What can hang from each mark:
J_464: J_540
J_420: J_142
J_636: J_731
J_142: J_420 J_731
J_731: J_142 J_209 J_464 J_636
J_209: J_134 J_420 J_731

Known rows, with every way that one mark hangs from another:
[J_209 J_731]: -0.23 0.57 -0.04 1.10 -1.80 1.02 1.88 0.77 -0.66 -1.53 2.51 -2.62 -0.19 1.37 -0.51 -0.77 0.54 0.22 -1.43 -1.13 1.02
[J_731 [J_209 J_420]]: 0.04 -1.29 2.12 -0.52 -0.62 1.05 -1.34 0.12 0.07 0.08 1.12 -1.18 0.80 -0.91 -2.08 -1.23 0.04 1.20 1.33 1.16 1.69
[J_209 [J_731 J_142]]: -0.68 0.84 -2.47 3.14 -2.10 0.27 2.13 -1.26 0.05 -3.07 2.50 -1.48 -1.40 1.64 0.19 -0.65 -1.29 0.17 -1.10 -0.04 0.87
[J_209 J_134 J_420 [J_731 J_636]]: 0.06 1.78 -0.64 3.38 -2.70 -0.81 -1.76 -0.47 -1.43 -2.01 2.07 -1.19 1.60 -0.92 -0.61 -3.67 2.59 0.99 0.59 1.86 2.15
[J_731 J_142 J_209 J_636]: 0.93 -4.02 -0.26 1.16 -1.08 0.81 0.60 0.31 0.03 -1.41 1.70 1.28 1.40 1.09 0.64 -0.53 -1.77 -0.07 -1.19 0.52 -1.96
[J_420 [J_142 J_731]]: 0.25 -1.17 1.22 -2.45 -0.52 1.01 2.53 0.55 -2.77 3.18 -0.05 -2.31 -1.87 0.82 0.59 1.92 1.31 -0.56 1.66 -0.99 -1.05
[J_209 J_134 J_420]: -1.19 2.09 1.50 0.31 -1.57 0.70 -0.87 -1.04 -1.63 -0.63 0.21 -2.51 -1.44 -1.81 -2.28 -1.36 3.29 1.80 2.93 1.12 4.61
[J_209 [J_731 [J_142 J_420] J_464 J_636]]: 1.38 -0.22 -3.01 2.01 0.48 0.56 1.45 -0.15 0.97 -2.33 0.80 1.53 1.38 1.79 1.66 -1.17 -2.48 -0.84 -3.28 -1.29 -1.53
[J_636 [J_731 J_142 J_464]]: -2.66 1.60 -2.39 1.17 -1.38 -0.75 2.24 -3.81 1.71 -3.01 -0.98 1.45 -3.68 0.94 -0.29 0.54 -0.80 0.43 -1.02 -0.68 -0.06
[J_636 [J_731 J_142]]: -2.82 0.60 -1.92 1.74 -1.57 0.34 2.19 -2.45 1.85 -3.65 -0.07 -0.90 -4.41 2.21 -0.88 -0.24 0.03 0.24 -1.77 -0.47 1.41
[J_636 J_731]: -2.67 0.78 0.36 0.05 -1.19 1.12 2.17 -0.07 0.92 -2.13 -0.06 -2.04 -2.84 1.85 -1.16 -0.51 1.70 0.47 -2.10 -1.42 2.03
[J_209 J_420 J_731]: -0.03 1.89 0.32 2.27 -1.56 1.07 -0.26 -0.39 -0.11 -1.90 2.53 -2.33 -0.45 -0.25 -1.68 -2.37 0.78 0.81 0.33 0.42 2.62
[J_464 J_540]: -0.01 1.57 2.71 -1.89 2.07 1.28 0.12 4.11 -0.70 0.08 0.76 -2.74 -1.54 -0.44 -0.68 1.61 0.58 -0.04 -0.17 -1.19 2.67
[J_731 J_142 [J_464 J_540]]: -0.26 2.87 -0.24 -0.89 1.55 -0.57 0.54 0.17 -0.48 -0.56 -0.47 1.08 -2.01 -1.38 0.29 2.69 -2.12 -0.09 1.07 -0.24 0.62
[J_731 J_142 J_209 [J_464 J_540] J_636]: 1.30 -0.87 -0.65 -0.11 1.59 -1.65 -1.02 1.13 0.03 0.32 0.38 3.53 2.21 -1.23 1.43 1.32 -3.21 -0.52 -0.30 1.07 -2.72
[J_142 J_731]: 1.47 -1.00 1.30 -0.89 -0.49 1.65 1.68 -0.02 0.41 0.83 -0.06 -2.43 -3.39 1.13 -0.27 1.56 1.74 -1.13 0.93 -1.42 -0.82
[J_142 J_420]: 0.16 -0.74 2.15 -2.19 1.91 3.80 1.73 3.26 0.80 -0.13 -0.25 -3.24 -0.79 2.11 -0.82 0.23 0.68 -0.21 -1.98 -2.62 2.83
[J_209 J_420 [J_731 J_142 [J_464 J_540]]]: -0.08 4.72 -1.79 2.66 0.29 -2.51 -1.54 -1.71 0.78 -1.34 1.08 1.18 -1.07 -1.82 -0.75 -0.14 -2.55 0.00 1.79 2.14 1.48
[J_731 [J_142 J_420] J_636]: 1.20 -2.47 -0.26 0.21 1.68 2.62 1.47 2.05 0.93 -2.29 0.34 -0.88 -0.30 2.21 0.49 -0.42 -0.95 -0.90 -2.33 -1.80 0.49
[J_142 [J_731 [J_464 J_540]]]: 1.75 1.85 1.47 -2.21 2.29 -0.61 0.30 1.08 0.25 2.55 -1.42 -0.01 -2.60 -1.12 0.50 3.43 0.18 -1.33 1.81 -0.99 -1.55
[J_731 J_142 J_464 J_636]: 1.51 -0.67 -1.28 0.09 -0.24 1.00 1.71 -1.10 -1.45 -2.18 0.13 2.16 -0.97 -1.07 0.97 0.34 -1.10 0.58 -0.52 -1.47 -1.89

Rows:
3.53 -2.18 0.82 -1.82 1.96 1.87 0.82 1.22 0.75 1.42 -2.19 0.64 -0.48 0.80 1.08 1.18 0.26 -1.72 -1.07 -2.67 -3.58
[J_142 J_420 [J_731 J_464 J_636]]
1.88 0.67 -0.12 -1.38 4.10 0.23 -0.03 2.86 0.78 -0.34 -1.06 1.45 0.42 0.06 1.19 1.48 -2.61 -1.26 -1.86 -1.31 -0.08
[J_731 [J_142 J_420] [J_464 J_540] J_636]
1.75 -1.46 -0.74 0.82 -0.89 -0.30 -1.51 -2.45 -0.23 -1.30 0.53 3.77 1.63 -2.10 -0.10 -0.99 -2.42 0.60 1.04 1.92 -1.97
[J_731 J_142 [J_209 J_420] J_464 J_636]
2.21 -3.72 0.03 -2.38 0.21 -0.84 0.55 0.10 -2.92 4.31 -0.39 2.60 3.02 -1.07 2.47 1.15 -0.72 -0.46 0.77 0.02 -5.97
[J_420 [J_142 [J_731 J_209 J_464 J_636]]]
-2.28 -0.57 -0.31 -0.60 -1.23 -0.88 0.47 -1.93 1.31 -0.07 -0.84 1.70 0.24 0.24 -0.33 -0.05 -0.40 1.00 -1.61 -0.44 -1.23
[J_636 [J_731 J_209 J_464]]
1.36 -1.11 1.31 -2.62 3.66 -0.65 -1.57 2.21 2.67 4.30 -2.22 0.40 0.69 0.60 0.77 3.42 -1.68 -2.08 0.19 -0.34 -2.36
[J_142 J_420 [J_731 J_209 [J_464 J_540]]]
-1.42 4.34 -1.26 2.29 -2.65 -1.78 -1.39 -3.08 -1.86 -0.81 0.67 0.28 0.36 -2.67 -0.99 -2.03 1.78 1.67 2.42 1.64 2.29
[J_209 J_134 J_420 [J_731 J_464]]
-2.57 2.94 -1.65 -0.33 3.18 -1.05 0.48 -0.01 3.60 -1.25 -2.66 0.72 -2.18 1.78 0.06 1.25 -2.12 -1.01 -2.35 -0.74 1.41
[J_636 [J_731 [J_142 J_420] [J_464 J_540]]]
-4.11 2.52 -0.75 -0.48 -0.02 -3.92 -2.15 -0.77 1.26 1.29 -1.85 1.83 1.25 -0.38 0.58 0.63 0.62 0.95 0.15 1.69 0.94
[J_636 [J_731 [J_209 J_134] [J_464 J_540]]]
-0.79 -2.95 -0.48 -0.50 1.14 1.59 0.79 0.59 1.92 -0.34 0.12 -1.04 0.90 2.87 0.04 0.71 -2.16 -0.25 -1.96 -0.36 0.62
[J_731 [J_142 J_420] J_209]
-2.92 -0.43 -1.80 2.92 -2.07 -1.26 -0.84 -3.88 3.27 -2.93 0.19 0.17 -1.50 1.40 -1.87 -1.95 -1.35 0.60 -0.12 2.79 1.50
[J_636 [J_731 J_142 [J_209 J_420]]]
-0.53 -2.43 0.63 -0.71 0.27 -0.18 -1.23 0.17 2.03 2.96 -1.81 -2.12 1.38 2.72 0.37 0.89 1.75 -1.16 0.08 0.34 -0.52
[J_142 J_420 [J_731 [J_209 J_134]]]
0.24 1.59 -1.71 2.06 -2.49 -1.34 0.02 -0.27 -2.56 -0.98 1.10 1.13 2.45 -0.93 1.71 -2.11 1.40 0.94 -0.46 -0.51 -1.01
[J_209 J_134 [J_731 J_464 J_636]]
3.76 0.15 1.10 -1.66 2.23 -0.47 -0.32 2.04 -0.17 1.69 -1.07 1.32 -1.13 -1.27 1.09 2.46 0.40 -1.78 0.85 -1.35 -3.33
[J_142 [J_731 [J_464 J_540] J_636]]
0.14 -1.63 1.36 1.04 -1.81 -0.60 -2.97 0.07 -1.11 0.18 0.74 0.29 3.09 -1.65 -0.65 -2.47 1.84 1.18 1.65 2.30 1.06
[J_731 [J_209 J_134 J_420] J_636]
-2.46 4.00 -1.69 0.60 -2.48 -2.54 -0.67 -2.58 -4.78 2.00 0.62 0.43 1.71 -3.01 0.38 -1.78 1.19 2.33 2.79 1.93 2.26
[J_209 J_134 [J_420 J_142] [J_731 J_464]]
-1.84 -0.07 1.54 0.36 -1.74 -0.47 -2.76 -1.29 -0.87 0.40 0.59 -1.03 1.43 -1.59 -1.66 -1.88 1.81 1.60 2.63 2.64 2.74
[J_731 [J_209 J_134 J_420]]
1.87 -0.63 0.80 -2.64 1.97 1.81 1.45 0.13 1.12 2.05 -2.17 -0.75 -2.23 0.94 0.22 2.03 0.14 -1.28 -0.12 -2.49 -1.87
[J_142 J_420 [J_731 J_464]]
-1.03 -1.61 0.89 -0.49 -1.27 -1.08 -2.21 0.42 -4.12 3.07 0.70 0.15 4.70 -1.87 0.33 -2.47 1.70 1.73 2.25 3.08 1.41
[J_731 [J_209 J_134 [J_420 J_142]] J_636]
-0.10 -2.53 1.01 -0.06 -1.53 -0.06 -0.89 1.26 -1.85 0.20 0.87 0.15 3.23 0.19 1.00 -1.17 1.73 1.07 -0.15 0.51 -0.41
[J_731 [J_209 J_134] J_636]
3.19 -3.42 1.32 -1.19 2.01 2.80 0.39 2.77 1.88 0.86 -0.85 -2.02 -0.60 2.55 0.44 0.32 1.32 -2.08 -1.79 -2.55 -1.94
[J_142 J_420 [J_731 J_636]]
-2.73 3.40 -1.95 0.44 0.84 -2.28 0.66 -1.73 2.03 -1.86 -1.42 1.59 -3.19 0.25 -0.08 1.58 -2.00 -0.42 -1.00 -0.15 0.94
[J_636 [J_731 J_142 [J_464 J_540]]]
1.91 1.11 1.60 -2.94 4.24 0.46 -0.20 2.51 1.59 2.82 -2.73 -0.81 -1.62 0.55 0.19 3.34 -0.14 -2.20 0.11 -1.75 -0.41
[J_142 J_420 [J_731 [J_464 J_540]]]
-1.05 -1.61 1.80 -1.72 -0.43 0.37 -0.29 0.60 -2.83 2.59 1.42 -1.19 2.39 -1.74 -1.02 -0.93 -0.13 1.48 1.80 1.83 1.85
[J_731 [J_209 [J_420 J_142]]]
3.70 -2.84 1.03 -0.09 -0.20 -0.42 -1.97 -1.72 0.62 1.70 -0.54 2.56 1.02 -2.07 -0.25 -0.39 -0.41 -0.65 1.87 1.18 -4.73
[J_142 [J_731 [J_209 J_420] J_464 J_636]]
0.00 0.27 -0.91 2.70 -2.57 -0.23 0.03 0.72 -2.05 -1.63 2.38 -0.84 2.06 0.56 1.17 -2.13 2.46 0.60 -1.29 0.02 0.57
[J_209 J_134 [J_731 J_636]]
